What can hang from each mark
muder: dedep doto robi vunofu zavezez
dedep: boki
zavezez: muder
potek: muder
vunofu: boki muder
boki: potek robi

Every row comes from one small tree of marks. The marks that hang from a mark follow it in brackets, in alphabetical order. Every link used is in the known rows. Which tree was each row made from?
Known rows
zavezez(muder(dedep)): [-83, 10, 301, -399, -189, -146, -299, -91, 251, 216, -38, -124, -31, -169, -440, -280, -270, -8]
potek(muder(robi vunofu(boki))): [-285, 648, 278, -245, -420, 74, 82, 27, -210, -161, -342, -23, 121, 350, -6, 65, -343, 96]
zavezez(muder(dedep doto robi vunofu)): [-360, 4, 326, -230, -381, -491, -71, 210, -255, 133, -466, -409, 34, 91, -337, -237, -185, -418]
boki(potek(muder(dedep doto)) robi): [-31, -168, 162, -401, -104, -138, -66, -487, -61, 248, -250, 199, 84, 219, -413, 40, -113, -501]
zavezez(muder(doto vunofu)): [-374, -181, 225, -233, -190, -248, -160, 72, 115, 135, -225, -431, 234, -194, -346, -44, -304, -116]
zavezez(muder(dedep doto vunofu)): [-286, -74, 254, -254, -332, -430, -159, 52, -36, 188, -291, -440, 72, -181, -479, -203, -207, -352]
muder(dedep doto robi vunofu(boki)): [-375, 770, 309, -309, -467, -368, 137, 218, -495, -83, -459, -339, 97, -148, -69, -285, 91, -391]
dedep(boki(potek(muder(doto)))): [-199, 284, 83, -162, 40, 223, -51, -387, 14, 70, -44, 7, 347, 23, -272, -9, -70, -76]
muder(dedep(boki) doto robi): [-303, 713, 162, -251, -118, -28, 8, 84, -394, -90, -258, -152, 99, -187, -112, -525, 226, -227]
vunofu(muder(robi)): [-124, 100, 324, -225, -233, 306, -23, -48, 245, 72, -158, 166, -116, 281, 34, -113, -148, 227]
boki(potek(muder(robi))): [-79, 98, 391, -277, -156, 210, -71, -349, 140, 232, -66, 154, 110, 554, -120, 106, -339, 16]
zavezez(muder(dedep robi)): [-160, 97, 416, -374, -241, -182, -222, 56, 28, 149, -217, -69, -98, 109, -284, -299, -243, -52]
vunofu(muder(robi zavezez)): [-207, -248, 118, -293, -265, 156, -4, 31, 53, 245, -144, 81, 11, 384, 211, -122, -127, 260]
muder(robi vunofu(boki) zavezez): [-408, 251, 171, -376, -371, -219, 100, 243, -308, 72, -265, -305, 311, 102, 216, -138, -168, 197]
boki(potek(muder(dedep zavezez)) robi): [9, -533, 42, -494, -146, -158, -100, -472, -55, 453, -106, 202, 182, 442, -239, 20, -261, -149]
vunofu(boki(robi)): [-160, 326, 194, -559, 39, 105, -59, -113, 130, -97, -139, 151, 245, -305, -99, -76, -110, 195]
muder(robi vunofu zavezez): [-347, -137, 179, -315, -337, -168, 6, 115, -136, 271, -138, -363, 236, 273, 153, -195, -241, 146]
muder(dedep(boki(potek)) doto robi): [-269, 458, 308, -231, -61, -145, 42, -147, -263, 120, -202, -161, 210, -54, -174, -387, 222, -311]
potek(muder(zavezez)): [-117, -55, -57, -374, -220, 214, -179, -217, 28, 263, 63, 42, 143, 194, -10, -25, -326, 189]
dedep(boki(potek(muder))): [-91, 268, 175, -193, 28, 349, -105, -465, 256, 123, 92, 94, 307, 159, -271, -12, -231, 232]
zavezez(muder): [-173, -109, 302, -376, -20, 57, -305, -86, 402, 188, 18, -106, 158, -151, -326, -83, -363, 213]
potek(muder(dedep(boki) doto robi)): [-248, 742, 54, -181, -232, 101, -2, -28, -495, -147, -343, 43, 48, 123, -161, -352, 69, -279]

Write each row's tree
[-379, -180, -22, -303, -263, -240, -31, 45, -161, 307, -105, -493, 327, -144, -15, -163, -111, -95] : muder(doto vunofu zavezez)
[-126, 128, 184, -105, -109, 43, 58, -292, 76, 171, -119, 1, 81, -78, -312, -253, 196, -166] : vunofu(muder(dedep(boki(potek)) doto))
[-14, -322, 249, -419, 43, 174, -117, -552, 322, 233, -50, 298, 215, 351, -292, 204, -377, 30] : boki(potek(muder) robi)
[-334, -135, 424, -258, -242, -173, -133, 129, 141, 121, -270, -305, 133, 241, -209, -67, -458, 120] : zavezez(muder(robi vunofu))
[-385, 32, 107, -308, -483, -465, 59, 189, -527, 284, -335, -472, 111, 130, 35, -357, 8, -385] : muder(dedep doto robi vunofu zavezez)
[-461, -94, 94, -280, -318, -272, 61, 204, -366, 236, -300, -448, 287, 127, 153, -185, -83, -158] : muder(doto robi vunofu zavezez)
[-275, -57, 51, -371, 105, -243, -162, -8, -133, -60, -357, -33, 246, -345, -473, -336, -10, -205] : zavezez(muder(dedep(boki(robi)) doto))
[-136, -50, -27, -282, -518, -175, -64, -154, -171, 338, -92, -198, 31, 316, -153, -145, -324, -58] : potek(muder(dedep vunofu zavezez))
[-336, 621, 371, -316, -314, -76, 83, 152, -100, -87, -259, -222, 186, 10, 50, -126, -178, 140] : muder(robi vunofu(boki))
[-65, 83, 231, -474, 7, 124, -22, -427, 150, 44, -163, 360, 290, 191, -225, 258, -288, 90] : vunofu(boki(potek(muder) robi))
[-152, 186, 16, -234, -195, -20, -8, -221, -106, -82, -246, 61, 167, 197, -367, -202, -253, 22] : potek(muder(dedep(boki(robi)) vunofu))
[-226, 286, 406, -312, -181, -129, 41, -203, 226, 191, -26, -273, 343, -83, -176, 43, -209, 141] : muder(vunofu(boki(potek)))
[-147, -116, 229, -388, 292, 122, -61, -408, 304, 120, 25, 94, 456, -78, -252, -133, -92, 250] : dedep(boki(potek robi))
[-341, 270, 180, -161, -392, 17, 35, -5, -273, -7, -369, -171, 68, 396, -91, 11, -268, -247] : potek(muder(doto robi vunofu))
[-202, 88, 10, -205, -275, 60, 59, 61, -235, 114, -221, 54, 16, 264, 91, -434, 92, 196] : vunofu(muder(dedep(boki) robi zavezez))
[-158, -231, 195, -347, -205, 64, -49, -269, -86, 404, -79, 58, 219, 638, 68, 95, -317, 50] : boki(potek(muder(robi zavezez)))
[-281, 366, 182, -150, -17, 194, 38, -227, -217, 6, -235, 47, 303, 303, -114, -36, -46, -134] : dedep(boki(potek(muder(doto robi))))
[-395, 219, 408, -311, -275, -237, -44, 253, -24, -90, -390, -245, 231, 80, -131, -24, -380, 174] : zavezez(muder(robi vunofu(boki)))
[-176, -285, 3, -331, -159, -10, -75, -330, -80, 436, -38, -61, 306, 225, -87, 141, -185, -202] : boki(potek(muder(doto zavezez)))
[-223, 143, 179, -402, -231, 25, 42, -173, -250, 208, -194, 118, 294, 471, 130, 145, -214, 101] : vunofu(boki(potek(muder(robi zavezez))))
[-239, 323, -250, -263, -236, -9, -56, -101, -480, 108, -147, -84, 201, -68, -152, -332, 72, -190] : potek(muder(dedep(boki) doto zavezez))
[-72, -215, 301, -393, 23, 119, 77, -341, 396, 88, -184, 362, 170, 100, -163, 168, -129, 211] : vunofu(boki(potek robi) muder)
[-280, 158, 57, -409, -326, -258, -25, 119, -476, 288, -254, -243, 70, -9, 84, -388, 133, -354] : muder(dedep doto robi zavezez)
[-190, 256, -48, -360, -111, -28, -108, -58, -142, 205, 73, -203, 221, -245, -77, -516, 58, 193] : muder(dedep(boki) zavezez)
[-301, -248, -134, -445, -99, -21, 102, 39, -188, 15, -381, 198, 243, -108, 84, 23, 65, -1] : vunofu(boki(robi) muder(doto zavezez))
[-103, -144, -29, -501, -254, -98, 60, -32, -94, 101, -303, 278, 29, 34, -8, -165, 13, 94] : vunofu(boki(robi) muder(dedep zavezez))
[-278, -69, -99, -220, -17, 89, -21, -289, -211, 256, -46, -83, 473, 116, -96, -17, -52, -32] : dedep(boki(potek(muder(doto zavezez))))
